Every row comes from one small tree of marks. The marks that hang from a mark follow it in brackets, in the order of their numbers. Every link used is in the known rows. Which tree was each row made from?
Known rows
Q_57[Q_96[Q_215[Q_838]]]: [-0.680 -1.144 -1.248 -0.773  0.110  0.113 -1.881 -1.314  1.131 -0.111
  1.216 -0.825  3.075  1.761 -0.583 -1.618  0.842 -1.971  1.098  2.276
  0.271  0.955  0.629 -0.940  0.265]
Q_96[Q_215[Q_57 Q_838]]: [-0.482  3.412 -0.125 -0.071  1.168  0.547 -0.589 -3.878 -0.088 -0.025
 -0.226 -0.278  0.520  1.060 -3.644 -1.096  3.045 -1.533  2.475  2.828
  2.045 -0.272  0.884 -1.163  0.605]
Q_898[Q_536[Q_838[Q_215[Q_57 Q_96] Q_359]]]: [ 2.071  2.199 -1.340  1.326 -1.132  0.234  3.007  2.186 -1.894 -1.500
  0.427  0.875  0.105  0.283  0.559 -1.828  0.928  1.699  0.484 -2.595
  1.718 -0.342 -1.280  1.662  2.019]
Q_6[Q_57[Q_96]]: [-0.268 -4.493 -0.751 -0.600 -1.843 -0.301 -2.360  0.796  0.876  2.012
 -0.463 -0.571  1.590  0.789  0.651  0.678 -1.320 -1.224  0.157 -1.408
 -3.338  1.443 -0.398 -0.224  0.087]
Q_57[Q_96[Q_215]]: [-0.964 -2.864 -0.728 -0.867  0.481  0.369 -2.232 -1.132  1.228 -0.871
  1.229 -0.581  2.813  2.137  0.008 -0.991  0.010 -2.660  0.746  2.641
 -0.765  0.846  0.688 -0.908  0.592]
Q_215[Q_57]: [ 0.637  1.262  0.835  0.608  1.956  1.174 -0.743 -1.769  0.074  0.956
  0.641  0.036 -0.578  0.613 -1.832  1.454  1.107 -1.733  1.692  1.153
  0.061 -0.553  1.170  0.807 -1.221]
Q_96[Q_215[Q_838]]: [-1.484  1.997 -0.325 -1.835  0.467 -0.054 -1.486 -2.504 -0.312  0.757
 -0.689  0.113  0.987  0.254 -2.263 -1.018  1.330 -1.660  1.335  2.878
  1.176  0.204  0.924 -2.342  0.473]
Q_57[Q_96]: [-0.212 -3.153 -0.521 -0.722  0.458  0.410 -2.221  0.463  1.100  0.776
  1.829 -0.514  2.508  1.322  1.072  0.217 -1.071 -2.168  0.163  1.109
 -1.404  1.073  0.834  0.051 -1.037]
Q_359[Q_838[Q_57[Q_96] Q_215]]: [-2.258 -1.736 -0.007  0.622 -0.904 -1.556 -1.310 -0.142  1.082 -0.052
 -1.054 -0.815 -0.799  0.143 -0.207  1.741 -3.221 -0.564 -0.343  0.521
 -1.603  0.622  1.252 -0.357 -1.942]
Q_898[Q_536[Q_838[Q_215]]]: [ 1.298  1.653 -1.675  0.416 -1.813 -0.701  1.882  3.289 -3.048  0.244
 -0.733  0.601  0.919  0.173  1.802 -0.355 -1.204  0.827  0.580 -3.047
 -0.205  0.081 -0.339 -0.589  0.901]
Q_536[Q_838[Q_57[Q_96[Q_215]] Q_359] Q_898]: [ 3.684 -2.004 -0.057 -2.968  0.475  0.197  3.277  1.872 -0.261 -2.869
 -0.018 -1.171 -0.929 -0.240  2.899  0.350  0.842  2.314 -0.004 -1.507
 -1.200 -1.654 -3.045 -0.209  1.386]
Q_898[Q_536[Q_838[Q_57 Q_359]]]: [ 1.969  0.174 -0.833 -0.724 -1.095 -1.297  1.695  2.449 -0.954 -0.093
  0.208  0.869 -0.620  0.278  2.246 -1.361 -0.536  2.226 -0.160 -3.022
  0.580  0.326 -1.141  0.675  1.791]
Q_359[Q_838[Q_215[Q_96]]]: [-2.198  0.194 -0.214  0.433 -0.581 -0.517 -1.394  0.340 -0.743 -0.129
 -1.215 -0.493 -0.227 -0.340 -2.426  2.436 -2.610 -1.960  0.807  1.675
 -0.459  0.662  1.859 -0.490 -1.770]
Q_413[Q_359[Q_838]]: [-1.503 -2.256  2.163 -0.216  0.179 -1.667 -3.714  0.052 -0.932  1.698
 -1.070 -0.551  1.581  0.246  0.696  3.257 -2.179 -2.227 -0.588  0.533
 -0.545  1.325  2.977 -3.212 -0.819]
Q_6[Q_57[Q_96[Q_215[Q_838[Q_359]]]]]: [-0.625 -3.283 -0.961 -0.795 -2.010 -0.250 -1.437 -0.839  1.345  0.883
 -0.429 -0.458  1.574  1.064 -0.282 -1.734  0.621 -0.818  0.074 -0.494
 -1.522  1.205 -1.141 -0.424  1.616]
Q_96[Q_57 Q_215[Q_838[Q_359]]]: [-1.542  0.709  0.220 -2.145  3.148  0.171 -1.199 -3.031  2.858  0.136
  1.624  1.234  0.598  1.225 -3.382 -3.007  3.064 -2.987  0.670  4.391
  2.904 -0.164  0.721 -1.508  2.744]
Q_215[Q_838[Q_57 Q_359]]: [-0.274  1.716  0.645 -1.541  0.540 -0.236 -0.125 -1.516  1.814  2.543
  0.980  0.840 -2.053 -1.885 -0.143 -1.874  1.158  2.075 -1.681  0.122
  1.736  0.131 -0.969  1.068 -0.881]
Q_898[Q_536[Q_838[Q_215[Q_57 Q_96]]]]: [ 2.078  2.430 -1.766  1.681 -1.246 -0.014  2.047  2.770 -2.557 -0.781
 -0.195  0.450  0.541  0.559  0.023 -0.183  0.084  1.321  1.510 -2.594
  0.743 -0.044 -0.451  0.831  1.238]
Q_838[Q_57 Q_215 Q_359]: [-1.975 -0.818  1.947  0.406  0.590  1.308  1.681 -1.586  2.511 -0.608
  0.345  2.451 -4.273 -2.983  2.074 -2.908  0.515  2.800 -5.035 -0.183
 -0.273 -1.338 -2.359  2.344  0.160]
Q_359[Q_838]: [-1.792 -1.042  0.128 -1.828 -0.319 -1.814 -2.425  0.060 -0.751  1.545
 -1.109 -0.919  0.342  0.507 -1.346  3.005 -3.462 -3.369  1.541  1.549
 -0.970  1.087  2.765 -2.051 -1.880]
Q_898[Q_536]: [ 0.124  0.537 -0.452 -0.747 -1.032 -1.553 -0.213  2.191 -1.375  1.783
  0.300  0.340  0.579  0.393  1.017 -1.297 -0.985  0.228  0.630 -0.412
  0.274  0.930  1.429  0.142  0.912]
Q_838[Q_215]: [-2.003  0.696  0.491  0.387  0.032  1.428  0.120 -0.013 -0.974  1.031
 -0.727  1.222 -0.423 -1.765  0.713  0.363 -1.128 -0.997 -1.810  0.557
 -1.482 -0.783  0.290 -0.449 -1.603]
Q_898[Q_536[Q_838[Q_57[Q_96] Q_359]]]: [ 2.157 -0.529 -1.246 -0.372 -1.261 -1.344  1.619  2.635 -0.498 -0.539
  0.806  0.500  0.182  0.852  2.538 -1.769 -0.465  2.013 -0.117 -3.050
  0.583  0.611 -1.273  0.891  1.944]

Write each row's tree
[ 1.613  0.211 -1.297  0.733 -1.726 -0.765  2.692  2.571 -0.789 -0.970
  0.360  0.798 -0.216  0.196  2.791 -2.242 -0.389  2.599 -0.955 -3.397
  0.418  0.000 -1.684  1.134  1.838] | Q_898[Q_536[Q_838[Q_57[Q_96] Q_215 Q_359]]]
[-1.484 -0.071  0.918  2.050  1.095  1.500 -0.876 -0.036  1.836 -0.712
 -0.016  1.463 -3.255 -2.251 -0.928  0.894 -0.375  3.217 -2.301  0.840
 -1.295 -0.426 -1.076  2.584 -1.304] | Q_838[Q_57 Q_215[Q_96]]
[ 1.313  0.914 -0.886  0.321 -1.528 -0.748  2.721  2.393 -1.331 -0.567
 -0.231  1.172 -0.975 -0.360  2.513 -1.898 -0.429  2.643 -0.985 -3.349
  0.516 -0.163 -1.602  0.808  1.757] | Q_898[Q_536[Q_838[Q_57 Q_215 Q_359]]]
[-0.548 -3.169 -1.166 -0.569 -2.106 -0.382 -2.143 -0.511  0.920  1.340
 -0.851 -0.856  1.982  1.195 -0.614 -0.568 -0.006 -1.096  0.907 -0.578
 -2.132  1.398 -0.535 -0.969  0.991] | Q_6[Q_57[Q_96[Q_215[Q_838]]]]
[ 1.920  0.427 -1.157 -0.440 -1.131 -1.672  0.731  2.983 -1.659  0.554
 -0.393  0.405 -0.145  0.476  1.742  0.394 -1.455  1.867  0.872 -2.977
 -0.331  0.640 -0.302 -0.096  0.914] | Q_898[Q_536[Q_838[Q_57]]]
[-0.674 -1.288 -0.972 -0.932  0.092  0.313 -1.216 -1.692  1.584 -0.591
  1.615 -0.502  2.600  1.628 -0.238 -2.716  1.440 -1.704  0.386  2.320
  0.944  0.758  0.032 -0.392  0.882] | Q_57[Q_96[Q_215[Q_838[Q_359]]]]
[-1.807 -2.651  2.027  1.478 -0.267 -1.458 -2.979 -0.210  0.267  0.504
 -1.067 -0.435  0.740 -0.059  1.496  2.483 -2.109 -0.218 -1.884 -0.070
 -1.009  0.985  1.946 -2.057 -0.835] | Q_413[Q_359[Q_838[Q_57[Q_96] Q_215]]]
[ 0.347  2.309 -0.826 -0.130  2.834  0.958 -2.657  0.176  2.209  1.815
  2.605  0.364  0.491 -0.125 -5.144  0.565  2.122 -0.330  1.873  2.978
  2.838  1.127  0.851  1.577 -0.366] | Q_215[Q_96[Q_57] Q_838]
[ 3.669 -0.995  0.592 -3.369  0.810  0.125  3.375  2.449 -1.101 -1.404
 -0.642 -0.690 -2.210 -1.474  3.039  1.553  0.076  2.666 -0.468 -2.190
 -1.465 -1.892 -2.861 -0.143  0.413] | Q_536[Q_838[Q_57 Q_359] Q_898]
[ 1.581  1.742 -1.822  0.775 -1.529 -0.320  1.622  3.332 -2.677 -0.437
 -0.301  0.582  0.788  0.226  0.820 -0.173 -0.753  1.278  0.870 -2.503
  0.272  0.262 -0.448  0.281  1.049] | Q_898[Q_536[Q_838[Q_215[Q_96]]]]
[ 2.803  0.797  0.027 -2.320 -0.302  1.575  5.222  2.779 -3.107 -1.904
 -1.154 -0.367 -0.785 -1.904  3.155  0.568  0.422  1.177 -0.823 -2.234
 -1.152 -2.708 -2.721 -0.796  0.419] | Q_536[Q_838[Q_215 Q_359] Q_898]
[-1.618 -2.340  1.096  1.143  0.247  1.345  1.581 -1.284  3.517 -1.600
  1.481  1.730 -2.614 -1.684  2.702 -3.775  0.780  2.707 -4.779 -0.227
 -0.279 -0.907 -2.557  3.060  0.345] | Q_838[Q_57[Q_96] Q_215 Q_359]
[ 1.852  4.822 -0.168  1.905  1.987  2.315  0.493 -2.402  1.743 -0.206
  2.705  0.093 -1.187 -0.319 -5.502 -1.678  5.257  1.643  1.789  1.911
  4.896 -0.242 -0.827  4.399  0.093] | Q_215[Q_57 Q_96 Q_838[Q_359]]
[-1.243 -3.394  2.052  0.466  0.207 -2.001 -3.972 -0.182  0.635  1.063
 -0.656 -0.768  1.030  0.560  1.255  2.985 -2.290 -0.680 -0.959  0.148
 -0.931  1.548  2.382 -2.223 -0.777] | Q_413[Q_359[Q_838[Q_57[Q_96]]]]
[-0.608  3.201  0.228 -0.418  1.242  0.828  0.292 -4.374  0.633 -0.745
  0.252  0.271 -0.098  0.752 -3.205 -2.727  3.922 -1.244  1.406  2.803
  3.042 -0.655  0.035 -0.322  1.554] | Q_96[Q_215[Q_57 Q_838[Q_359]]]
[-1.549  1.213 -0.003  1.625 -0.055 -0.048 -0.734 -0.671 -0.473 -0.618
 -0.978 -0.712 -0.557  0.212 -3.351  2.414 -1.421 -1.778  1.710  1.681
  0.175  0.130  1.861  0.365 -1.599] | Q_359[Q_838[Q_215[Q_57 Q_96]]]
[-0.674  1.106  0.169  2.627  0.421  2.084  0.974 -1.064  0.015 -0.348
  0.437  0.407  0.284 -0.143 -0.209 -0.275  0.756 -0.851 -0.373  0.369
 -0.666 -0.951  0.172  1.135 -1.258] | Q_838[Q_215[Q_57[Q_96]]]
[ 3.230  0.556 -0.233 -0.736  0.428  1.188  3.110  3.461 -1.901 -2.262
 -1.463 -0.837 -1.961 -1.929  1.293  3.381 -0.359  3.607  0.273 -2.066
 -2.161 -1.979 -2.590  0.245 -0.696] | Q_536[Q_838[Q_57 Q_215[Q_96]] Q_898]
[-1.049  1.677  1.329  1.381  0.752  2.684  3.002 -2.347  0.559 -1.029
  0.814  1.869 -2.029 -1.607  0.335 -3.135  2.423 -0.080 -2.593  0.489
  1.273 -2.080 -1.315  2.342  0.391] | Q_838[Q_215[Q_57] Q_359]
[-1.372 -2.881  0.152 -0.827 -0.233 -2.364 -2.822 -0.124  1.514  0.656
 -0.471 -1.264 -0.390  1.036 -0.570  2.579 -3.438 -1.284  0.968  0.991
 -1.488  1.390  1.830 -0.588 -1.842] | Q_359[Q_838[Q_57[Q_96]]]
[-1.905 -1.333  1.879  1.328 -0.078 -0.657 -3.025  0.122 -0.806  0.544
 -1.165 -0.180  1.208 -0.268 -0.071  2.890 -1.680 -1.225 -1.101  0.666
 -0.216  1.040  2.304 -2.103 -0.669] | Q_413[Q_359[Q_838[Q_215[Q_96]]]]
[-1.686  0.221 -0.246  1.186 -0.646 -0.601 -0.380 -0.794 -0.500 -0.206
 -0.933 -1.055  0.394  0.859 -1.586  1.780 -1.893 -2.609  1.373  0.989
 -0.536  0.087  1.985 -0.583 -1.772] | Q_359[Q_838[Q_215[Q_57[Q_96]]]]
[-2.045 -1.940  2.454  1.148 -0.063 -1.520 -2.844 -0.313 -0.227  0.948
 -1.641 -0.020  0.072 -0.567  1.262  2.888 -2.216 -0.223 -1.948 -0.115
 -0.933  0.756  2.033 -2.317 -0.940] | Q_413[Q_359[Q_838[Q_57 Q_215]]]
[-1.490  1.236  0.446 -1.775  0.728 -0.136 -0.708 -3.286  1.409 -0.153
 -0.095  0.651 -0.962 -0.248 -1.623 -2.594  2.083  0.164 -0.244  2.563
  1.746  0.009 -0.424 -0.870  1.271] | Q_96[Q_215[Q_838[Q_57 Q_359]]]
[-2.641 -0.619  0.644  0.098 -0.539 -1.611 -1.140 -0.388  0.359  0.541
 -1.864 -0.244 -1.939 -0.736 -0.643  2.360 -3.373 -0.495 -0.412  0.579
 -1.478  0.332  1.453 -0.825 -2.174] | Q_359[Q_838[Q_57 Q_215]]
[ 1.635  2.888 -0.433  1.267  0.849  1.147  1.235 -2.786  1.761  0.717
  2.710 -0.552  0.705  0.863 -1.794 -2.984  4.112  0.039  1.215  0.486
  3.409 -0.235 -0.547  2.575 -0.244] | Q_215[Q_57[Q_96] Q_838[Q_359]]
[-1.614 -0.692  2.132  1.626  0.076 -0.797 -2.274 -0.766 -1.067  0.808
 -1.335 -0.323  1.110  0.035  0.317  2.741 -1.283 -1.673 -0.767  0.163
 -0.181  0.537  2.551 -2.393 -0.809] | Q_413[Q_359[Q_838[Q_215[Q_57]]]]
[ 4.020 -1.725 -0.399 -2.433  0.498 -0.203  1.829  3.400 -1.255 -1.176
 -0.634 -1.909 -0.251 -0.139  2.825  3.330 -1.004  2.064  1.227 -2.274
 -2.773 -1.215 -1.898 -0.769 -0.694] | Q_536[Q_838[Q_57[Q_96]] Q_898]
[ 3.614  2.067 -0.330 -0.680  0.167  1.489  4.423  2.613 -3.722 -1.598
 -1.666 -1.236 -0.304 -0.960  1.473  2.928  0.411  0.794  1.514 -2.287
 -1.802 -2.749 -1.534 -1.010 -0.847] | Q_536[Q_838[Q_215[Q_57]] Q_898]
[ 1.683  3.233 -0.904  1.663  0.883  0.655 -0.164 -2.074  0.749  1.669
  1.855 -1.262  1.619  1.192 -2.539 -0.597  2.801 -0.398  2.569  0.406
  2.118  0.207  0.673  1.393 -1.582] | Q_215[Q_57[Q_96] Q_838]
[-0.743  0.600  0.718  1.982  0.478  2.637  2.823 -2.108  1.301 -1.717
  1.565  1.358 -0.926 -0.690  0.732 -3.731  2.633 -0.139 -2.525  0.442
  1.203 -1.618 -1.474  2.854  0.529] | Q_838[Q_215[Q_57[Q_96]] Q_359]
